Each row comes from the steps of one path. Every step used is in the known rows, and no mark comes twice. Write the path behind each row, first mark first.
Known rows
bedok -> muli -> gorud -> feri -> pado -> tunofan: [ 0.551  4.568 -2.714 -2.964  0.315 -4.068  0.194 -3.598  6.126  0.368
  0.866 -0.356 -6.999  3.443 -1.664  2.549  1.604  4.857  1.905 -3.312
  2.631 -0.947 -0.366]
gorud -> feri -> pado -> tunofan -> bedok: [-1.392  1.123 -3.875 -1.719  0.976 -1.390 -2.129 -2.213 -3.179  3.161
 -0.367  0.845 -3.849  3.898  0.061 -1.226  1.843  3.134  1.030 -0.208
  0.561 -4.869 -1.200]
feri -> gorud -> tunofan: [ 1.098  1.897 -1.445  3.770 -1.468 -1.581 -2.035 -2.356  3.809 -1.702
  4.320  0.026 -4.382  4.103  2.276 -1.854  0.326 -3.316  1.552 -2.238
 -0.144  1.097  2.119]
feri -> pado -> tunofan -> bedok -> kitig: [-0.464  0.508 -4.915 -1.874  0.377 -3.157 -0.764 -0.993 -0.723  2.992
  0.310  5.754 -2.746  3.078  2.631 -2.371  3.672  0.439 -0.226 -1.187
  2.781 -3.444 -0.768]
pado -> tunofan -> bedok -> muli: [ 0.192  2.426 -0.608 -2.752 -0.239 -0.137 -1.667  1.526  2.604  1.625
 -0.922  1.074 -5.137  0.287 -0.202 -2.111  3.061  5.316  1.405 -0.335
  4.344 -0.641 -3.233]
bedok -> muli -> gorud -> fezopek: [ 5.990  3.401 -4.275 -2.310  2.350 -4.455  0.654 -5.769  6.598  0.922
  0.410 -0.179 -5.313  0.951 -0.947 -1.905 -0.112  5.472  0.906 -1.563
  0.824 -2.313 -0.491]
pado -> muli -> gorud -> fezopek: [ 4.060  4.189 -4.615 -1.434  1.128 -5.177  2.675 -6.147  5.236  0.928
  1.899 -1.959 -4.045  2.518 -1.479 -1.761 -0.525  4.847 -1.011 -1.501
  0.214 -3.511 -0.520]
pado -> tunofan -> bedok: [-2.534  1.996 -3.674 -0.387 -0.541  0.116 -1.321 -0.753 -3.620  2.923
 -0.128  0.335 -1.482  3.133 -0.198 -2.352  1.984  2.447  1.242 -0.612
  0.723 -3.924 -1.725]
feri -> pado -> muli -> gorud -> fezopek: [ 4.657  3.315 -4.592 -2.394  1.173 -5.395  1.700 -6.423  5.807  0.783
  1.495 -1.363 -5.926  2.660 -1.018 -0.936 -0.629  4.988 -1.354 -1.230
  0.269 -4.246 -0.740]
feri -> pado -> tunofan: [-2.067  3.848 -1.659 -0.871 -3.077 -2.752 -1.422 -1.563  3.299 -0.745
  1.440  1.268 -6.218  4.620 -0.439  2.239  1.306  2.599  2.462 -2.193
  2.283 -1.833 -1.317]
feri -> pado -> tunofan -> gorud: [-2.269  2.408 -2.246 -3.103 -1.329 -1.534 -0.243 -0.196  4.740  2.081
 -1.546  0.584 -6.274  7.297  3.436 -0.981  2.555  2.855  1.185 -2.561
  1.812 -2.640 -2.621]
gorud -> fezopek -> pado: [ 0.052  4.451  1.962  3.214  0.036 -2.352 -2.121 -0.356 -0.343  1.395
  0.733 -1.122 -3.535  3.493  0.045 -4.724 -3.948  0.582  1.548  2.231
 -0.048  0.134  3.248]
gorud -> feri -> pado -> tunofan -> bedok -> kitig: [-0.146  0.828 -5.105 -2.055  1.984 -4.263 -0.206 -2.225 -0.985  3.340
  0.356  5.163 -2.309  3.491  2.267 -2.448  3.499  1.045  0.164 -1.113
  2.035 -3.210  0.185]
fezopek -> gorud -> feri -> pado: [ 2.041 -0.895 -0.565 -0.491  1.796 -2.546 -1.445 -1.953  3.642  1.312
  1.845  2.096 -6.070  4.385  3.154  0.428  0.015  1.235 -1.140 -1.062
  1.102 -2.089  2.619]
pado -> muli -> gorud: [ 2.474  1.832 -3.405 -1.688 -0.319 -0.525  4.149 -1.454  6.753  0.817
  2.283 -5.471 -3.266  0.674 -0.606  0.911  1.223  3.793 -5.374 -4.779
  2.877 -1.439  0.075]
fezopek -> pado -> muli -> gorud: [ 1.725  2.808 -1.454 -0.512 -0.101  0.278  3.694 -0.270  5.939  1.844
  1.594 -6.427 -3.688  0.874 -0.860 -0.168 -0.556  2.784 -5.606 -4.176
  3.211 -0.458  1.668]
gorud -> tunofan -> bedok -> kitig: [ 1.292 -0.340 -5.457  0.822  0.859 -2.178 -0.547 -1.487 -1.675  2.714
  0.817  5.130 -2.010  3.848  3.906 -4.898  2.804 -1.041  0.130 -0.514
  1.497 -1.426  1.001]
muli -> gorud -> fezopek -> pado -> tunofan -> bedok: [-1.120  3.608 -4.250 -0.260  0.998 -0.539 -0.821 -2.548 -2.834  4.530
 -1.163 -1.290 -2.769  3.237 -1.266 -3.436 -0.477  2.149  0.662 -0.666
  0.705 -4.278 -0.050]
bedok -> muli -> gorud: [ 5.167  0.955 -2.942 -2.840  1.467  0.594  1.345 -0.858  8.710  0.903
  0.354 -2.942 -5.145 -1.379 -0.093  0.663  1.966  4.740 -2.537 -4.919
  3.994  0.232  0.176]
muli -> gorud: [ 3.922  0.367 -4.160 -0.610  1.022  0.650  1.672 -2.140  5.397  1.038
  1.458 -3.437 -2.552  0.331  0.453  0.950  1.020  2.614 -3.039 -5.100
  1.318 -1.395  1.680]
gorud -> fezopek -> pado -> tunofan: [-3.005  8.191 -0.458  2.175 -2.060 -3.575  0.067 -2.232  1.247  0.904
  1.005 -0.932 -3.601  5.068 -2.381 -2.154 -2.068  1.675  4.060 -0.670
  0.983 -0.081  1.146]
muli -> gorud -> fezopek -> pado -> tunofan: [-1.706  8.085 -1.850  1.091 -1.171 -3.177  0.935 -3.225  2.585  1.517
  0.714 -1.895 -3.861  4.305 -2.727 -1.528 -2.071  1.873  2.944 -2.105
  1.418 -0.483  1.515]

Write each row's path
[ 5.984  2.634 -5.402 -2.686  3.012 -3.776  0.163 -5.908  4.708  2.142
 -0.264  0.071 -5.162  0.901 -0.862 -2.618  0.164  5.657  0.663 -1.061
  0.637 -3.592 -0.900]
tunofan -> bedok -> muli -> gorud -> fezopek
[-3.711  4.527 -0.588 -0.799 -1.304 -0.493  0.597  1.179  3.055  3.009
 -1.654 -1.552 -3.924  7.043  2.537 -3.456  0.826  1.518  1.350 -2.282
  1.809 -0.641 -0.620]
fezopek -> pado -> tunofan -> gorud
[ 0.016  0.895 -5.314 -2.596  1.977 -1.184 -1.225 -3.144 -1.757  3.874
 -0.645 -0.335 -4.088  3.231 -0.225 -0.517  1.702  3.453 -0.054 -1.615
  0.648 -5.181 -0.851]
muli -> gorud -> feri -> pado -> tunofan -> bedok
[ 0.463 -0.693 -3.373  1.674  0.647  0.488 -3.141 -1.520 -2.434  2.232
  1.506  0.451 -2.994  3.218  2.414 -3.870  1.238 -1.606  0.188 -0.384
 -0.514 -3.000  0.318]
feri -> gorud -> tunofan -> bedok
[ 0.858 -0.388 -4.586  2.290  0.208  0.834 -2.250 -1.829 -4.139  2.347
  0.313  0.378 -3.177  4.674  2.112 -4.651  0.680  0.548  1.123  0.519
 -0.506 -2.133  0.348]
gorud -> tunofan -> bedok
[-0.813  2.848 -4.430 -0.581  1.016 -3.917 -0.091 -1.900 -1.814  3.866
  0.144  4.953 -1.650  3.509  1.573 -4.738  1.643  0.166  0.916 -0.184
  2.112 -2.718  0.299]
gorud -> fezopek -> pado -> tunofan -> bedok -> kitig
[-2.255  5.307  2.372  0.380 -1.941 -3.211  2.079  1.235  2.672  1.492
  1.229 -3.828 -4.533  4.660  0.167 -4.134 -1.660  2.857 -2.760  1.481
  2.310 -0.638 -0.253]
tunofan -> gorud -> fezopek -> pado -> muli
[ 4.303  2.030 -5.921  3.024 -0.373 -0.237  1.208 -5.006  4.657 -0.073
  1.876 -2.292 -5.118  4.984  1.175 -1.766 -0.430  0.301  0.968 -3.953
  0.157  1.457  3.012]
muli -> gorud -> tunofan
[ 5.254  2.304 -4.924  1.692 -0.101 -0.482  1.019 -4.045  7.001 -0.234
  1.120 -1.787 -6.783  3.704  0.892 -1.860  0.372  1.838  1.126 -3.823
  2.076  2.623  1.940]
bedok -> muli -> gorud -> tunofan
[ 0.290  3.801 -0.208 -2.227  0.378 -1.297 -2.004  0.519  2.142  2.499
 -1.596  0.812 -5.952  0.699 -0.753 -3.558  1.112  5.004  2.314  0.877
  3.802 -0.722 -2.334]
gorud -> fezopek -> pado -> tunofan -> bedok -> muli
[-3.076  4.263  3.966  1.898 -3.313 -0.967  1.713  3.699  1.837  0.321
  2.552 -4.605 -3.380  2.778 -0.286 -2.442 -1.300  1.917 -3.924  0.636
  3.363  0.986  0.646]
fezopek -> pado -> muli
[ 0.534 -0.863 -3.968 -0.667  1.230 -1.839 -0.716  0.315 -1.784  3.069
  0.731  4.984 -0.676  2.021  3.613 -3.860  3.383 -0.065 -1.358 -0.432
  1.997 -2.644  0.174]
tunofan -> bedok -> kitig
[ 4.029  1.513 -4.785 -3.672  1.906  0.619  1.402 -1.706  6.317  2.791
 -0.860 -2.500 -4.937 -1.084 -0.789  0.105  2.444  5.162 -1.989 -4.853
  3.906 -1.680 -0.942]
pado -> tunofan -> bedok -> muli -> gorud
[ 0.761  1.799 -0.997 -1.025  3.744 -3.495  0.958 -1.892  1.384  2.255
  0.612 -2.211 -1.149  5.700  2.568 -3.032  1.537  4.025  0.287 -0.925
 -1.374 -0.424  1.776]
tunofan -> gorud -> feri
[-0.833  4.151 -1.935 -1.483  3.013 -4.334  1.725 -3.027  2.069  2.263
  0.390 -1.985 -1.439  6.718  1.077 -2.303  1.797  4.247  1.774 -1.765
 -0.864 -0.487  1.280]
pado -> tunofan -> gorud -> feri
[ 4.815 -1.665 -2.416 -3.778  3.984 -2.445 -2.255 -2.697  3.999  1.913
  0.066 -0.703 -7.822  1.722  1.337  1.363  1.261  4.708 -1.867 -1.201
  1.227 -2.886  1.097]
tunofan -> bedok -> muli -> gorud -> feri -> pado
[ 1.009  1.927 -0.792 -3.774  1.381 -1.713 -2.226  0.282  2.783  2.050
 -1.136  1.067 -6.532  0.827 -0.203 -1.266  2.824  6.080  1.425 -0.011
  3.794 -1.075 -2.503]
gorud -> feri -> pado -> tunofan -> bedok -> muli
[ 1.993  3.007 -1.127 -0.275  0.957 -5.760 -2.437 -4.127  3.232 -0.460
  3.784  1.715 -2.812  1.494  0.302 -2.138 -0.143  0.428  1.420 -0.066
 -1.430 -3.775 -0.078]
feri -> gorud -> fezopek
[ 3.405  2.087 -3.556 -2.811  2.031  1.238  0.967 -0.996  5.930  3.338
 -1.365 -3.368 -5.327 -1.007 -1.061 -0.675  1.168  4.204 -2.158 -4.283
  4.114 -1.007  0.085]
fezopek -> pado -> tunofan -> bedok -> muli -> gorud
[ 3.891  1.824 -3.287 -0.580  4.753 -3.137  2.187 -4.485  3.193  1.576
  2.120 -4.210 -0.802  2.158 -0.596 -0.204  0.636  4.344 -1.278 -3.373
 -0.825 -0.383  4.006]
muli -> gorud -> feri
[ 0.918  2.187 -3.098  5.689 -2.169  0.459  1.631 -2.669  3.847  0.931
  2.518  2.052 -4.131  7.302  3.631 -4.152 -1.217 -2.926  1.541 -2.809
  1.492  1.924  3.497]
fezopek -> gorud -> tunofan
[ 1.825  2.961 -3.156 -1.383  1.190 -4.889 -0.387 -4.088  2.577  1.655
 -0.185  1.361 -3.944  5.899  2.242 -4.725  0.203  3.822  2.379  0.643
 -1.356 -3.646 -1.483]
tunofan -> gorud -> fezopek
[ 4.348 -1.129 -2.202 -2.415  3.041 -2.960 -1.669 -3.401  4.203  0.668
  1.360 -1.038 -6.731  2.734  1.417  2.126  0.658  3.746 -1.746 -1.746
  0.245 -2.281  2.255]
muli -> gorud -> feri -> pado
[ 4.870 -0.923 -1.777 -3.364  3.343 -3.051 -1.737 -2.790  5.893  0.741
  0.817 -0.722 -8.087  1.843  1.111  2.139  1.055  4.683 -1.348 -1.758
  1.524 -1.493  1.539]
bedok -> muli -> gorud -> feri -> pado
[ 0.396 -0.490 -4.886  2.971  0.153  1.950 -0.691 -1.818 -2.529  3.917
  0.287  1.931 -2.947  5.332  3.291 -5.466  0.123 -1.397  0.226 -0.777
  0.681 -2.473  1.203]
fezopek -> gorud -> tunofan -> bedok
[ 1.926  0.026 -6.126  0.847  0.730  0.986  0.386 -2.985 -1.127  3.193
  0.158 -2.162 -3.730  3.991  1.210 -3.717  0.925  1.577 -1.528 -1.470
  0.496 -2.778  0.084]
pado -> muli -> gorud -> tunofan -> bedok
[ 2.473  3.507 -1.375 -0.527  3.845 -3.389  3.660 -3.273  3.540  2.012
  2.236 -6.196 -1.670  2.332 -1.255 -0.936 -0.413  4.353 -3.361 -2.611
  0.262  0.394  3.909]
fezopek -> pado -> muli -> gorud -> feri
[-0.161  4.343  2.895  2.678  0.608 -2.808 -3.062 -0.124  1.193  1.220
  1.869 -1.464 -3.441  1.961  0.202 -3.881 -3.602 -1.612  0.546  1.291
 -0.065 -0.679  3.340]
feri -> gorud -> fezopek -> pado
[ 1.947  4.227 -0.062  2.114  1.220 -1.783 -0.854 -2.077  1.685  2.268
  0.314 -2.940 -4.023  2.497 -0.497 -3.886 -4.016  0.919 -0.010  0.079
  0.321 -0.463  3.738]
muli -> gorud -> fezopek -> pado
[ 0.655  2.194 -0.613  1.914  2.895 -2.348  2.487 -2.365  2.223  2.514
  2.862  0.093  0.234  4.419  1.979 -2.741 -0.056  0.865 -0.528 -2.294
  0.271  0.104  4.554]
fezopek -> gorud -> feri
[ 3.017  2.793 -2.540 -1.343  3.700 -3.853  3.967 -4.018  4.106  1.356
  2.830 -5.580 -1.207  2.276 -1.265 -0.086  0.827  5.055 -3.099 -3.188
  0.129 -0.363  2.890]
pado -> muli -> gorud -> feri
[ 2.339 -0.868 -0.178 -1.284  1.987 -3.424 -3.058 -1.924  2.112 -0.191
  1.770  0.507 -6.340  3.646  1.968  1.276  0.595  3.166 -0.190  0.266
 -0.185 -1.704  1.651]
gorud -> feri -> pado
[ 0.955 -0.576 -4.796  0.553  1.161 -2.479 -1.139 -1.354 -0.560  2.576
  1.568  4.984 -1.826  2.854  4.119 -4.434  3.198 -2.582 -0.780 -1.199
  1.604 -1.931  0.955]
feri -> gorud -> tunofan -> bedok -> kitig
[ 3.232  0.674 -3.325 -2.936 -0.144 -0.693  2.758 -1.669  7.602  0.716
  1.808 -4.447 -5.984  0.866  0.005  2.219  1.186  4.014 -5.782 -4.372
  3.199 -2.521 -0.152]
feri -> pado -> muli -> gorud
